What can hang from each mark
N: V
T: L R
R: T V
V: R
X: L
L: H J T X
H: L

Every row comes from one small tree of marks. Brackets hold a mark, then the marks that hang from it, in alphabetical order. Every link used is in the known rows. Which tree was each row made from?
Known rows
(X (L H J T)): [ 15 -42  31  17  18  19   2   4  -3  11   5 -25  17   6 -19 -18  -2   9
 -20  26  18  35]
(T L): [ 20  -2  19  11   7  26  -1   1  16   5  -6  13  13 -15   9 -40  -9  46
   6  33  13  46]
(N (V (R (T L)))): [ 15  -6  15  10   3  16  17 -14  17  12   7   0   8  25   0 -53  -2  55
 -12 -31  28  38]
(X (L H)): [ 26 -46  29  11  19  24   1   2   1   2   3   0  14   4  -8 -20   4  42
 -26  23  25  37]
(R V): [ 37 -16  20  14   7  24  17 -17  33   6  20  -4  13   4   1 -32  24  38
 -18  91  11  49]
(R (T (L H J)) V): [ -5 -13  25  15   9  17  20  -6  10   6  48 -15  23 -19  18 -15  20  26
   1  39  29  86]
(L H T X): [ -8  11  31  15   2  -5  40  -2   7  19 -30 -10   1  55 -26 -13 -12   0
 -36  22  -5  37]
(X L): [ 27 -52  24  11  11  29   0   0   5   2   6   8  11   4 -10 -42   7  43
 -23  26  -2  21]
(V (R (T L))): [-15  -3  20  11  -7  22  12 -14  15  14   7  17   8  17  17 -59  -5  58
   1  20  33  13]
(L H): [ 11   2  28  14  16  16  15 -19  25  10 -10  -3  14  20  -9  -3  -3  41
 -19  29  43  46]
(L H J T X): [  0  17  33  26   0  -6  37 -14   9  26 -33 -35  17  31 -28   4 -13 -18
 -28  26 -11  34]
(V (R (T (L J)))): [-11  -1  21  15  -8  22  11 -19  14  15   6   8  14   8  16 -52  -6  52
   3  22  31  12]
(H (L J T X)): [ 17 -17  32  20  -5  25   8   1  24  12  -9  -1   8  13 -69 -33  -4  -4
 -29  15 -28  24]
(H (L (T (R V)) X)): [ 15 -24  30  10   4  22   2  10  26  11   1  11  -1  19 -48 -35   5  17
 -35  24 -11  21]
(H (L T X)): [ 12 -20  32  13  -4  25  10   9  25   8  -8  16  -3  31 -66 -46  -3   8
 -35  13 -23  25]
(N V): [ 34  -8  17  12  11  15  21 -20  27  10  -2  -6  10  26 -20 -36   3  44
 -23 -23   9  45]
(N (V (R (T (L H))))): [ 14  -4  16  11   6  13  16 -14  14  12   5  -6   9  26  -1 -42  -2  56
 -14 -31  42  46]
(H (L J (T R) X)): [ 13 -17  31  17   3  20   1   0  25  16  -9  -3  10   6 -54 -23  -4   6
 -29   6 -16  10]
(X (L J (T R))): [ 12 -47  26  14  19  21  -1   2   1  14   7 -19  16  -4  -5 -30   0  18
 -17  20   4   5]

Write each row's tree
[-32   0  26  11   1   9  32  -3   6   8  11  11  13   9   5 -24  -4  33
  -8 -25   5  55]	(R (T (L H X)))
[ 10 -41  30  14  27  15  -5   4  -3  14   3 -27  18  -3  -4  -8  -2  17
 -19  16  29  22]	(X (L H J (T R)))
[ -7  16  32  21  12 -12  30 -15  10  30 -34 -37  20  21 -10  19 -13  -5
 -27  13   4  13]	(L H J (T R) X)
[ 25  -3  19   5  32  13 -18   5  14   9   6  -7  21 -39  47   4   4  63
   2  53  65  52]	(T (L H) (R V))
[-27   2  27  16   0   8  31  -9   6  11  11  -1  21  -2   4 -15  -4  23
  -5 -23   1  54]	(R (T (L H J X)))
[ 26  13  25  21   3  10   9  -4   4  11 -29 -10  27 -25   3  -2 -14  25
  -5  27   2  54]	(T (L H J X))
[ 16  14  23  14  19   1  -4  -6   7  18 -30 -12  31 -40  31  18 -14  45
  -3   9  25  26]	(T (L H J X) R)
[ -3   8  32  23  15   9  20 -17  17  22  -8 -39  17  20 -21   0 -13  -7
 -10  33  33  43]	(L H J T)
[ -9 -19  21  10   5  21  22  -1  14   2  51   3  14  -8  20 -40  23  35
  -1  40  13  76]	(R (T L) V)
[ 18 -26  30  15  14  31 -13   0  32  12  16 -10  11  -5 -46 -25   4  12
 -17  31  16  25]	(H (L J (T (R V))))
[ 29   8  21  21  -5  15  11  -6   9  11 -25  -2  24 -26   1 -25 -10  25
  -2  30 -23  38]	(T (L J X))
[ 12  -8  16  11   2  15  23 -22  22  14   7  -3   7  36  -7 -51   2  54
 -19 -31  26  31]	(N (V (R T)))
[ 10 -46  30  10  20  20   3  13  -3   6   4  -8   5  22 -16 -30  -2  20
 -25  23  22  38]	(X (L H T))
[ 16 -47  27  18  11  25   5   3  -1  10   8 -16  14   3 -19 -40   1   8
 -18  28  -8  19]	(X (L J T))
[-13   1  22  15  -4  19   9 -18  14  15   6   3  15  10  16 -41  -7  53
   2  21  44  20]	(V (R (T (L H J))))
[ -9 -15  23  10  10  17  19   0  11   2  49  -3  15  -9  20 -24  21  35
  -3  37  32  87]	(R (T (L H)) V)
[ -4   7  28  10  14 -10  31   0  11  22 -20 -18   5  38  -1   2   1  12
 -35  39  14  30]	(L H (T (R V)) X)
[  7 -51  24   6  20  21   1  11   2  10   9  -1   5  13  -2 -42   2  31
 -22  17   8   7]	(X (L (T R)))
[ -5 -10  22   7  18  11  14  -5  27  20  11 -10   2  26   5 -33   5  23
 -14  50  21  16]	(L (T (R V)))
[-32  -4  23  11  -5  12  34  -5  10   7  14  18  12  10   4 -40  -1  34
  -6 -22 -13  45]	(R (T (L X)))
[ 31 -43  30  18  18  22  -2  -6   2   6   2 -18  25 -12 -11  -8   2  30
 -21  24  21  36]	(X (L H J))
[ 20 -51  25  14  20  21  -2   4   2  13  15 -23  17  -9  -1 -29   8  17
 -18  40   5  15]	(X (L J (T (R V))))
[ -5 -16  21  15   4  20  20  -7  13   6  50 -10  21 -21  18 -31  23  26
   2  40  10  74]	(R (T (L J)) V)
[-10   2  22  16 -13  17  17 -18  13  16  -2  10  13  12  14 -50  -6  48
  -3  19  15  10]	(V (R (T (L J X))))
[ 16  -3  15  11  -2  10  23 -14  12  13  -2   0   7  28  -4 -51  -1  52
 -19 -33  14  35]	(N (V (R (T (L X)))))
